Each row comes from the steps of one walk. Every step used is in the known rows, and no mark comes twice. Write the walk behind each row, first mark first.
Known rows:
M > B > R > Y > H > F: [  3 -11  14  -9  -8  17  -9  -2 -41  22 -15   2 -12   9  67 -19   2  -4
  -1   6 -47  11  14 -24 -15  44  16   4  19  30 -10  22  -6  12  -8   4
  -4]
F > R > Y: [  8   4 -26   7 -22  -2   7  -7  11 -14 -18  -5 -13  27   1 -17  10  -7
  14  -1 -14  -4   5  -7   6 -41  -6 -18   5  42  35   2   8  27   8  14
   4]
Y > R: [ -5   2  -9 -11  24   6 -11   4  35 -50  -6  -3  26  11   2 -11  -5  20
  -1  11 -13 -20   4   0  -6 -19  -3 -14   0 -11  -2  -5  -7  -1 -41   1
   0]
Y > H > S > A: [-20   1 -17 -25  10  -7  26  20  15 -31  17   7  66  -2 -11  -2 -23   6
  -4 -10   8   6   1  -1  10  45 -10   3 -20  -5 -22 -37 -18   2   5   8
  -3]
C > H > S > R: [  5 -10  -4  24  32  -3  12 -11  19  22  25   4 -24   4 -46  -4  -2 -15
   8   1  50   5  -2 -16  -5   3 -36 -19 -11 -12  -6 -18 -18  -3  26   2
  13]
M > B: [-23  -2   6   4   8  12  12  -3 -31  16   3  -5  -2  10  -7  -4  -5   3
 -17  14  21 -12 -15  -8  18  -6   6  18  22 -35  10  -6  -9  -1   1   3
  -7]
B > R > F > H > S > A: [-22   6   2  -4 -55  -5   9  12  -3 -16   0   6  54  10  -9  24 -36   0
  -3 -15  17   7   1   0  -3  37   8   1 -17   3 -28 -28 -13  -3  -4   5
  -2]
A > S > R: [  0  15  -9  21  46 -17  28   4  22 -14  24   3 -19  -6  -7 -10   8 -18
 -14 -26  15   1 -16  47  14 -39 -32 -20 -12 -21  29 -31   3   2  19 -29
   6]
C > H > F > R > B > M: [-11  -5  -1   9 -22  20  -9 -33 -27  32   0   7  -3 -16   4  -6 -21  12
  32  14  71   9  -6 -33  -2 -43 -16  48  29 -41  16  39  11  -7   6  -5
   7]
C > H > S: [  0 -11  -2   8   4  10  -1  -5  15  -9  -6 -13   2  10 -55  -5  -9  -1
  15   6  67   9   4 -38  -1  11 -20 -20  -8 -12 -13 -22 -21   3  29  17
   4]
R > F > H: [ -2   4  19  -3 -41  -6  -1   2  17 -28 -17  -1 -10   5   6  32   4   2
 -15   2 -16  -6   3   5  -5  10  26   3  -5   2 -17   8   4  -9  -3  -1
  -3]
A > S > R > F > H > C: [ 14   4  21   2 -19 -15 -17   3  -8   7  -2   3 -31 -14 -13  51   7 -11
 -12 -20 -13   1   0  51  -6  37  29   1 -20   3  10   0   7  -8   7 -27
  -2]
H > S: [ -4  -3  -6  -2  20   4  12   8  13 -13   1  -6  11   2 -25  -5  -5   3
   4   5  23   1   2 -36   9  20  -9  -8  -3 -11 -17 -20 -17   7   8  16
   1]
R > Y > H > S > A: [-15   3 -23 -22  11 -10  20  17  11 -26  12   7  61  15  -8 -13 -18   3
  -3  -7  -7   8   5  -1   7  35  -7  -3 -16  24 -15 -35 -15  10   5  13
  -1]
A > S > R > B > M: [-18  16  -7  16  42  -8  10 -17 -18  38  30  13   5  -9  -2 -21 -12   4
   2   2  44  -4 -22  17  17 -55 -15  43  21 -53  26   9  21 -12  -3 -25
   4]
C > P: [ -2  -7  17   4  15  10   3  21 -35  12   1 -18  16  -6 -21  -9  15  10
 -15  -6   9  23 -14  20  15 -31 -15 -14  -7 -25  -1  -9   3 -13  -3  10
 -19]
M > B > R > F > H: [ -8   3  26   5 -68   0 -11  -5 -29  15 -22   0 -13  17  18  34 -13  -1
 -18   3 -19 -11   0  -1 -11  28  39  12  10  -3 -10   9   1  -9 -15  -3
  -4]
H > F > R > B: [  6   3 -19   2 -26  15   0 -11   4  -4  -2  -4  -5 -39  28  -6   3  10
  35   5  38   4  -7 -32  -5 -56 -21  21  20 -29   8  22  19  -7   2  -8
   9]
A > S > R > F > H: [  4  11  17   8 -23 -21   9  -2  19 -23  -3   8 -31   0  10  33   5 -10
 -19 -15 -19   0  -1  34  -7   0   2  -1  -9   4  -1  -7   4  -8   6 -22
   3]
B > R > F: [-11  10  26  20 -48   5   1   6  -9   5 -14 -15   5  -8   3 -14 -17   5
 -28  -4 -15 -20  -3   9  -3   8  18 -24  -1  -8  -7  -1   5  -1 -28   1
  -4]
Y > H > F: [  5 -12  13 -18  14  16   5   6   6 -21  -5   0  -2 -23  54  -5  10   4
  -3   2 -25  12  10 -19  -8  38   3   0  -1   2 -25  19  -8   2   3   2
  -5]
F > H > C > P: [ 12 -15  25  -6  -7   6 -27  17 -57  38  -6 -13   1  -6 -28  40  18   3
  -3 -12   0  31  -7  36   4  16  21   4 -18 -12   0   4   6 -18   1   0
 -24]
Y > J: [ -8   8  -4  -3  20  -1   5   6  50 -44  -6  -6  17   3  -1 -11  15 -19
  -2  -1  -5 -23  -5  16  22 -61   7 -11   1   2  -3 -18  -1  -5  14  10
   0]
S > R > F > H > C > P: [ 17 -12  38   5 -11  -5 -24  14 -57  52   7  -2 -21 -18 -25  44  15   1
 -16 -12 -20  26  -5  44  -4  24   8  -1 -17  -3  -5   9   6 -25  -7  -7
 -17]
H > S > R: [  2  -1  -8  15  44 -10  23  -1  16  20  30  10 -18  -2 -21  -3   2 -12
  -1   1  16  -2  -4 -16   4  10 -27 -10  -7 -11 -10 -18 -15  -1  10   2
  10]
R > Y > H > C: [ 14  -4  -7 -21  21  -5 -20  10 -11  21  -5  -7  -1   2 -10   3  16  -1
  -6  -3 -45  -7   6  25   3  54  41  -7 -14  28  13   6   6  11   0   2
 -10]
S > A: [-32   9 -13   1  -6   4  24  17  20 -38  15  -4  66   3 -18  -9 -17   4
 -10 -18  43  -1 -16  33  21 -23  -3  -8 -18 -23   0 -28  -1  -4   7   5
  -6]
H > F: [ -3 -10  20   6   0  25   4   5   6 -24  -7  -8  -2 -18  35  -5   6   1
   2  -2  18  13   3 -17   0  -5  -1  -8   2 -10 -17  16  -5   1   8   6
  -3]
C > H: [ -7  -7   0  17  -6  16  -4  -7  22 -15 -11 -20   3  12 -51 -14   0  -3
   4  -2  73   1  -9   2   3 -33  -9 -30 -11 -23   9  -9  -1  -2  29   6
   0]
M > B > R: [-21   3   7  16 -25  15  -1  -3 -52  47  -7 -11   9  18   6  -9 -20  -5
 -12  -1  15 -16 -15  -6   8   5  27   1  17 -30  17  -7  -2   2 -15   2
  -7]

Which walk is each row?
[-10   2 -30 -25 -11 -12  26  10  11 -28   8  12  48  11  -4  -3 -22   1
   9  -9 -10   9   9  -9   5  34 -19  -1 -15  30  -4 -31 -17  16   9  12
   2] -> F > R > Y > H > S > A
[ -7  -1  -7 -12  -2   9   2 -22 -27  32   7  17   4 -26  37  -5 -15  15
  22  17  14   1  -2 -32   1  -9  -6  61  31 -33   9  42  11  -3  -9  -7
   1] -> Y > H > F > R > B > M
[  3  -2  22  26  -5  -7  11  -7  16   9  13   4 -32 -14 -34  -3 -11  -4
 -18   8  13  -4   4  -8 -12  15 -33 -22  -5   0 -20  -9 -15  -7   3  -1
  12] -> C > H > S > R > F
[  0  22 -25  18  41 -14  12  -3  15   6  27  -1   0 -25  -4 -27   8  -2
   5 -11  41  -4 -27  31  10 -79 -28   6   4 -45  24 -19  25 -15   6 -32
  11] -> A > S > R > B
[ -4  -4  19  -4 -46  -3  -6  -5 -31  21 -15   6 -12  15   1  34 -21  -2
  -4  10  -8   0  10 -43 -12  62  17  17  10   4 -27  -7 -19  -2  -8   8
   1] -> M > B > R > F > H > S
[-16   6 -16   1  -4   6   5 -23 -21  31   9  10  11 -12   0  -8 -17  13
  18  15  43  -9 -14 -20  14 -44  -6  53  29 -48  24  27  19  -4  -8  -4
   1] -> F > R > B > M
[ -2  16  19  24   6 -19  24   4  18 -21  12   2 -26 -22  -1  -8  -3  -6
 -38 -14 -15  -8  -7  45   4 -18 -28 -21  -8  -7   8 -18   3  -3  -3 -25
   7] -> A > S > R > F
[ 12  -4 -11   8 -32  11   1  -8   2 -16 -22  -3 -24  16  30 -14  10  -7
  21  -1 -16  11  13 -21  -5 -30 -11 -15  10  49  21  20   4  27  11  12
   5] -> H > F > R > Y
[-25   8  -5   5  22   8   0 -15 -21  34  14   3  26  -6  -7 -21 -12  17
   5  17  48 -11 -17 -10  19 -43   8  47  27 -55  10  23  20 -12 -12  -2
  -3] -> R > B > M
[  9 -16   3   9 -51  25   5 -16  10 -24 -21  -6 -30 -19  11  14  -3  -5
  30  -4  46  19   8 -30 -12 -20 -30 -11   1   0  12  19  -9  11  28   2
   7] -> C > H > F > R
[ 11 -11   7 -14  12  12  -1   5   0 -16 -13  -1  -8  -1  57 -20  15   0
   1   4 -45  13  17 -17 -11  28   5  -6   4  36 -17  22  -4  12   3   8
  -3] -> R > Y > H > F
[  8   3 -18 -22  30  -9   7   7  14 -11  -7  -4   5  21  16 -29  18   2
 -10   6 -59  -8   7   4   4  18  13 -13  -4  35   6  -2   4  15  -1   9
  -7] -> R > Y > H
[ 11  -4  21 -13 -31  -2 -38   3  -2  -9 -16   0  -8  -6 -10  52   0   9
  -6   0 -29 -11   9  23 -17  48  45   5 -13   8  -9  15   1  -8 -25  -7
  -5] -> Y > R > F > H > C
[  9  -5  -2 -24  24   0 -14  12  -7  15   2  -7   5 -18 -12  17  11   3
  -8  -5 -25  -8   1  22   6  66  38  -1 -19  -8   6   2   2   1   1  -5
 -11] -> Y > H > C
[-20   8  -7  -5  29   6 -14 -17 -10  14  10  11  34   1   3 -20 -20  28
  11  26  27 -19 -10 -12   4 -43   3  45  29 -47   7  25  14 -12 -40  -6
   1] -> Y > R > B > M
[  2  -3  13  -8 -26  -6   1   3   9 -17 -13   5  -8   5 -10  30  -7   2
  -1   8  -6   3  11 -36  -8  47   7   5  -4   9 -34  -8 -16  -2   1  11
   1] -> R > F > H > S
[  8  -6   5 -10 -15   4 -25   6  -8  11 -11  -6  -6   2 -21  50  12  -5
   4 -10  10  -1  -3  21   3  37  53   7 -17  -6   5   8   8  -4  11  -2
  -9] -> F > H > C
[-13   0  -3   2 -13  15  -1 -25 -27  31   6  11   3 -23  25  -5 -17  13
  25  15  42   2  -7 -32   6 -37  -9  56  32 -40  13  40  14  -4  -5  -4
   3] -> H > F > R > B > M
[  3   8 -25  13  42  -7   5  -6  11  33  32   4   0 -23 -17 -20   4   2
  18   9  42  -7 -15 -20   1 -39 -25  13  10 -36  -7  -9  10 -17   1  -8
  13] -> H > S > R > B
[ 20  -6 -14 -23   1  -6 -15   4 -12  19 -10  -3 -12  -2  -3  13  15  -2
   5  -4 -50  -5  11  17   0  53  31  -4 -13  35  25   9   4  18   4   0
  -6] -> F > R > Y > H > C
[ -5   5  19  -3 -11  -1  -6   5  29 -52 -13  -2   9  -9   6  -9 -12  25
 -26  15 -37 -26   9   7 -13  -3  -5 -17   3   1 -16   3  -6  -5 -49  -1
   2] -> Y > R > F
[  3   3  16   8 -26 -13   5  -4  18  -6   1  10 -29   4   6  34   5  -7
 -16  -1 -20  -8   1  14 -10  10  11   3  -6   3 -15   8   2 -13  -1  -8
   3] -> S > R > F > H
[ -3  10 -25  -9  24   5 -21  -2  25 -25   4  -6  35 -13   2 -26  -2  28
  16  18  19 -22  -9  -7  -7 -63  -6  10  14 -37   1   2  17 -16 -41  -8
   6] -> Y > R > B
[ -1   9 -12   2  19  -7  -5   4  43 -37 -15  -6   9  31   2 -29  21 -25
   1   2 -28 -22   2  17  18 -74  10 -20   8  46   6 -14   5   7  13  17
   3] -> R > Y > J
[  5  -5  10 -18 -19  -7 -12   1  19 -34 -16   9  -3  10  -1  32 -12  11
   1  14 -23  -4  19 -37 -19  48   3   6   0  15 -37  -6 -21  -3 -21   8
   4] -> Y > R > F > H > S
[ 14   2 -29 -26   3 -10  11   0  14 -12 -13   2  -9  15  23 -16  15   0
   2   2 -64  -5  11  -6  -1  17   1  -8  -2  44  21   4   1  23   3   7
  -2] -> F > R > Y > H
[ 10   1 -16  19  36 -12   9  -2  10  20  14   5 -21  34 -15 -27  11 -16
   4   3 -15  -1   4  -9   2 -12 -15 -22   1  42   7 -12  -5  15   9  12
   9] -> H > S > R > Y
[ 13 -14  20 -19  23   3 -18  24 -55  41   4 -13   9 -22 -21  15  19  10
 -15 -10 -28  24  -5  37   7  38  10  -3 -19 -13   0   1   2 -13  -7   2
 -25] -> Y > H > C > P
[ 12  -4 -14  24  25  -9   0 -11  10  22   8   1 -26  39 -35 -29   8 -17
   9   3  15   6   7 -11  -6 -18 -25 -32  -2  42   9 -12  -6  13  21  12
  12] -> C > H > S > R > Y
[-21   2 -12 -15 -19  -4  17  13  14 -33   8   8  58  14 -19  25 -23  -2
   8 -12  38  13  -1  -3   7  22   2   9 -18  -5 -22 -32 -16  -3  14   9
  -1] -> F > H > S > A
[  7   6 -24   7  26 -11  -1 -10  11  31  28   9  -6 -14 -11   1   6  -1
  22   8  37  -3 -12 -22  -5 -29 -13  21   9 -30 -10  -4  11 -20   3 -10
  14] -> F > H > S > R > B
[ 10 -10   9  -8  -7  14  -8   2 -14   5 -16  -3  -5   4  64 -24   6  -4
   4  -2 -47  12  16 -17 -15  35  15 -14   3  37 -14  20  -1  14  -5   5
  -3] -> B > R > Y > H > F
[ 13 -10  -8  14 -41  15  -6 -16   3 -14 -27  -7 -31  21  11 -14   7 -10
  27   0  10  16  15 -20 -12 -37 -18 -24   7  50  23  19   0  24  24  12
   8] -> C > H > F > R > Y
[ 20   3  -8 -13  40 -18 -12   7 -11  21   6   0 -18  -2  -6   3  18 -11
  -9 -17 -48   1   3  51   1  44  19 -11 -19  30  29  -9   6  12   9 -19
  -3] -> A > S > R > Y > H > C
[ 16 -13  39 -12 -20   2 -39  16 -50  17 -12  -7   1 -11 -18  43   9  16
 -11  -3 -33  20   4  37 -13  26  15  -1 -13   1 -11  11   2 -21 -31  -4
 -19] -> Y > R > F > H > C > P
[  5   5 -16  24  33 -10   8  -3  12  15  13   0 -20  33  -7 -33  18 -15
  -5   0 -15  -7  -2  18   5 -38  -7 -27   0  34  21  -3   9  12   6   5
   5] -> S > R > Y
[  1   3  18  19   6 -13  17   1  15   5  18   8 -27 -18 -15  -2  -7  -2
 -25   7 -15 -12   4  -5  -5  22 -25 -13  -1   0 -22  -8 -12  -4  -9  -1
   9] -> H > S > R > F
[  9   1 -10   0 -16   2  -3  -7  35 -40 -24   1 -14  15  34 -12  18 -28
  20  -2 -34  -9  15  -5   5 -67  -6 -12  14  60   9   3   0  15  18  14
   8] -> H > F > R > Y > J
[ 15  -3   6  -6  29  -2   7   3   2 -17   0   6 -24  -5  61 -20  15 -11
  -3 -12 -47  21  14  10 -12  16 -16 -10  -1  38  -2   7  -3  12  12 -15
   3] -> A > S > R > Y > H > F
